Each row was made from one small tree. The marks that hang from a mark follow it in brackets, in alphabetical order. Every link used is in the known rows. Write each row's tree.
Known rows:
soliz[baluki[ledev]]: [-1.86,-0.95,+2.43,+1.21,+1.94,+1.86,+0.55,+2.62,+3.65,+1.97,+0.64,+1.69,+0.26,-0.13,-0.88,+5.88,+0.02,+0.53]
mokoze[mone vagup]: [+1.06,+0.79,+0.09,+0.86,-0.27,-0.35,+1.21,+2.06,+0.54,-1.49,+0.38,+2.11,+0.55,+2.82,+0.50,+1.23,+0.53,-1.19]
mokoze[ledev mone]: [+0.64,+2.10,+2.97,+0.16,+1.44,-0.88,+0.09,+1.82,+0.76,+0.86,+0.39,+0.56,-0.72,+2.76,-0.12,+1.51,-0.61,-0.63]
mone[teruze]: [-1.84,-2.89,+3.61,+0.78,+2.59,+0.21,+1.03,+1.59,+0.20,+3.93,+2.67,+1.06,+0.70,-2.37,+0.69,+4.19,+0.29,+0.35]
soliz[baluki[ledev[pero]]]: [-2.02,-0.83,+0.59,+0.88,+1.94,+1.39,+0.75,+1.87,+0.44,+3.05,-0.45,+3.35,+0.00,-0.06,-1.20,+3.60,-0.39,-0.35]
vagup[mokoze[boki ledev[baluki] mone[teruze]]]: [-0.63,-0.23,-1.40,-0.71,+0.55,-0.01,-0.50,-2.67,-0.25,-1.52,+0.01,-1.68,+0.13,-0.70,-0.65,+1.56,+0.72,+0.21]
pero[ledev[baluki[soliz]]]: [-2.16,+0.20,+0.72,-0.10,-0.66,+0.34,+0.83,+1.52,-1.75,+2.36,-0.70,-1.59,+0.28,-3.47,-0.96,-5.53,+0.01,+0.02]
vagup[mokoze[boki ledev[baluki pero] mone]]: [+0.02,+0.81,-2.74,-1.00,-0.16,-0.46,+0.13,-2.85,-3.22,-2.34,-2.91,-0.12,-1.71,+0.70,-1.54,-2.55,+0.17,-1.46]
mokoze[boki ledev mone]: [+1.70,+0.76,+3.53,+0.09,+1.43,-0.14,-0.70,+0.02,+1.02,-2.14,-0.65,-0.17,-0.44,+0.49,-0.09,+2.15,-0.20,+1.13]
vagup[mokoze[boki mone]]: [+0.03,-1.01,+0.43,+0.67,+0.87,+0.56,+1.31,-1.73,+0.42,-4.74,-1.03,+0.56,-1.77,-0.53,-0.16,+3.31,+0.68,+0.24]
mokoze[boki ledev mone[teruze] vagup]: [+1.94,+0.26,-0.37,+0.19,-0.01,-0.34,-1.85,-0.29,+1.36,-1.27,+0.97,+0.12,+1.86,+1.02,+1.44,+1.76,+0.22,+1.92]
baluki[ledev[pero] soliz]: [-1.91,-0.32,+1.20,+0.47,-0.65,+1.31,+1.22,+0.89,-1.01,+1.39,+1.29,-0.77,-0.43,-3.44,+1.60,+0.11,-2.48,+0.69]
soliz[baluki]: [-1.49,-2.04,+2.80,+1.10,+2.55,+0.73,+1.59,+2.39,+2.18,+1.80,-0.04,+2.94,+0.04,-0.58,-1.99,+3.68,+1.31,+0.02]
mokoze[boki vagup]: [+1.03,-2.94,+1.69,+0.66,-0.38,+0.95,+0.16,+0.40,+1.28,-1.50,-0.30,+1.07,+0.35,-2.30,+0.65,+0.72,+0.88,+1.22]
vagup[mokoze[ledev[baluki pero]]]: [-2.13,-0.30,-2.29,-0.77,-0.16,-0.46,+0.69,-1.04,-3.04,+4.23,-1.28,+0.23,-1.97,+0.00,-1.44,-4.00,-0.23,-2.66]
baluki[ledev soliz]: [-1.63,-0.46,+3.16,+0.62,-0.76,+1.76,+0.83,+1.67,+2.11,+0.50,+2.41,-2.15,-0.23,-3.72,+1.70,+2.34,-2.19,+1.44]
bilos[boki]: [-0.49,-2.60,+5.51,+0.97,+2.39,+0.31,+1.55,+2.03,+0.25,+1.90,+2.84,-0.24,-0.96,-0.99,-0.25,+4.21,+1.41,+1.36]
baluki[ledev]: [-1.49,-0.88,+4.04,+0.80,+1.37,+1.42,+0.48,+2.18,+2.06,+2.73,+1.46,+0.03,-0.72,-0.97,+0.99,+4.46,-0.96,-0.24]
mokoze[boki ledev[baluki[soliz]] mone[teruze] vagup]: [+1.31,+0.77,-2.28,-0.81,-2.49,-0.10,-1.27,-1.16,+0.44,-3.54,+0.95,-2.99,+2.95,-2.01,+0.69,-2.21,-0.15,+2.21]
vagup[mokoze[boki ledev mone]]: [+0.44,+0.63,+0.39,+0.09,+0.32,+0.08,-0.32,-1.79,+1.05,-2.84,-1.14,-0.57,-1.99,+0.84,+0.08,+1.30,-0.08,+0.68]
mokoze[ledev[baluki]]: [-0.77,-0.34,+2.79,-0.63,+0.89,-0.25,+0.08,+1.61,+0.05,+4.01,+0.17,-1.03,-0.31,-0.35,-1.32,-1.17,+0.18,-1.37]

Write each row's tree:
[-0.05,+0.46,-1.25,-0.62,-3.13,-0.03,-0.04,+1.15,+0.79,+1.30,+0.87,-2.78,+1.12,-1.77,+0.26,-5.15,-0.65,+0.19]  mokoze[ledev[baluki[soliz]] vagup]
[+0.34,+0.81,-1.56,-0.08,+0.25,-0.41,-0.06,-2.54,-2.27,-2.05,-2.14,+0.91,-2.24,+0.97,-0.20,-1.01,-0.60,-0.14]  vagup[mokoze[boki ledev[pero] mone]]
[+2.07,-0.52,+0.58,+0.59,-0.23,+0.28,+0.38,+0.31,+0.96,-4.66,-0.92,+1.51,+0.65,+0.69,+0.45,+1.60,+1.00,+0.56]  mokoze[boki mone vagup]
[+1.62,-1.07,+1.46,+0.23,-0.77,+0.36,-1.49,+0.37,+1.97,+0.76,-0.34,-0.08,+0.20,-0.80,+0.88,-0.91,+0.02,+1.58]  mokoze[boki ledev vagup]
[+1.05,-1.06,-1.78,-0.95,-1.37,-0.07,-1.07,-0.76,-2.28,+1.13,-2.10,+0.31,+0.50,-0.91,-0.80,-5.01,+0.44,-0.31]  mokoze[boki ledev[baluki pero] vagup]
[-0.07,+1.17,-1.63,-0.83,-2.10,+0.41,+0.19,-2.65,+0.09,-5.50,-0.94,-3.78,-1.07,-2.25,-0.54,-2.45,-0.51,+0.80]  vagup[mokoze[boki ledev[baluki[soliz]] mone]]
[+1.34,+0.38,-3.20,-0.94,-0.64,-0.84,-1.33,-1.27,-2.99,-0.37,-0.98,+0.70,+2.27,+0.91,-0.25,-2.49,+0.59,-0.04]  mokoze[boki ledev[baluki pero] mone[teruze] vagup]
[-0.26,-0.14,-0.15,+0.12,+1.19,-0.06,-0.89,-2.27,+0.90,-1.23,+0.76,-0.73,-0.52,-0.23,+0.71,+3.05,-0.03,+1.63]  vagup[mokoze[boki ledev mone[teruze]]]
[+0.49,+1.34,-1.96,-0.49,-0.35,-1.07,-0.73,+1.22,-0.05,+1.62,+1.32,-0.27,+2.40,+2.91,-0.02,-0.55,+0.57,-1.08]  mokoze[ledev[baluki] mone[teruze] vagup]
[+0.19,+0.76,-0.78,-0.74,-0.03,+0.01,-0.12,-2.03,-0.01,-3.24,-1.72,-1.56,-1.47,+0.33,-1.31,-0.17,+0.62,-0.68]  vagup[mokoze[boki ledev[baluki] mone]]
[+2.10,+1.34,-2.82,-1.01,-1.38,-0.71,-0.62,-0.94,-2.69,-2.15,-2.69,+0.85,+0.71,+1.83,-0.95,-4.12,+0.37,-1.06]  mokoze[boki ledev[baluki pero] mone vagup]
[-1.88,-0.71,-0.53,+0.83,+1.55,-0.11,+1.63,-0.42,-0.02,-0.23,+1.89,+1.03,-0.58,+0.58,+0.50,+4.35,+0.29,-0.75]  vagup[mokoze[mone[teruze]]]
[+1.72,+0.43,-2.23,-0.06,-0.19,-0.84,-1.57,-0.97,-1.93,-0.06,-0.29,+1.65,+1.57,+1.23,+1.14,-0.75,-0.30,+1.12]  mokoze[boki ledev[pero] mone[teruze] vagup]
[+0.80,+1.51,-0.65,+0.37,-0.05,-1.07,-1.10,+1.49,+1.19,+1.97,+2.03,+0.78,+1.64,+3.13,+1.35,+1.23,-0.17,+0.08]  mokoze[ledev mone[teruze] vagup]
[-1.12,-1.63,-1.67,-0.99,-0.22,+0.26,-0.11,-2.73,-2.83,+1.00,-2.24,-0.38,-1.90,-2.24,-1.38,-3.58,+0.14,-0.65]  vagup[mokoze[boki ledev[baluki pero]]]
[+1.69,+2.49,-0.13,+0.29,-0.75,-0.95,-0.51,+1.99,+1.28,+0.19,+0.45,+0.82,+0.32,+4.14,+0.69,-0.59,-0.39,-0.65]  mokoze[ledev mone vagup]
[+0.24,+1.57,-3.70,-0.74,-0.59,-1.47,-0.41,+0.50,-3.46,+2.54,+0.17,+1.19,+2.13,+3.00,-0.24,-3.01,+0.04,-2.19]  mokoze[ledev[baluki pero] mone[teruze] vagup]
[+1.35,+2.41,-1.31,-0.57,-1.21,-0.91,-0.28,+1.64,+0.22,+0.00,-0.35,-0.10,+0.97,+3.85,-0.64,-2.27,+0.42,-2.03]  mokoze[ledev[baluki] mone vagup]
[-0.74,+2.15,-1.95,+0.07,+0.21,-1.07,+0.76,-0.73,-2.45,+1.17,-1.03,+1.53,-2.43,+3.01,-0.12,-1.41,-1.00,-2.14]  vagup[mokoze[ledev[pero] mone]]
[+0.31,-0.27,-0.44,+0.88,+0.46,-0.47,+0.66,+1.61,+0.51,-0.02,+1.94,+1.83,+2.09,+1.86,+1.19,+3.01,+0.55,-0.50]  mokoze[mone[teruze] vagup]
[-1.82,+1.41,-2.59,-0.61,-1.41,-0.43,+0.48,-1.32,-0.33,-0.63,+1.81,-3.26,+0.23,-1.06,+0.20,-0.97,-0.83,-0.15]  vagup[mokoze[ledev[baluki[soliz]] mone[teruze]]]
[+1.36,-1.39,+0.05,+0.72,+0.55,+0.22,-0.18,-0.18,+0.97,-3.04,+0.95,+1.26,+2.09,-0.33,+1.20,+3.35,+1.06,+1.50]  mokoze[boki mone[teruze] vagup]
[+1.03,-0.69,-0.65,-0.82,-3.17,+0.71,-1.01,-0.47,+1.29,-1.79,-0.19,-3.35,+1.14,-3.86,+0.28,-4.62,-0.22,+1.84]  mokoze[boki ledev[baluki[soliz]] vagup]
[-0.50,+1.97,+0.03,+0.32,+0.25,-0.62,+0.42,+0.01,+0.63,-0.02,+0.09,-0.07,-2.13,+2.85,+0.12,+0.93,-0.51,-1.20]  vagup[mokoze[ledev mone]]
[+0.33,+0.05,-1.00,+0.02,-0.98,-0.71,-0.41,+1.35,-1.38,+4.58,-0.38,+2.03,-0.25,+1.47,+0.65,-3.79,-0.77,-0.80]  mokoze[ledev[pero] vagup]
[-0.55,-1.66,+1.65,+0.16,+0.49,+0.73,-0.60,-1.64,+1.49,+0.57,-0.57,-1.01,-2.23,-2.16,+0.24,+0.72,-0.17,+1.21]  vagup[mokoze[boki ledev]]
[-0.92,-1.80,+0.09,-0.68,-0.18,+0.66,-0.33,-2.07,+0.67,+0.29,-1.30,-1.97,-1.74,-2.45,-1.12,-1.15,+0.60,-0.06]  vagup[mokoze[boki ledev[baluki]]]
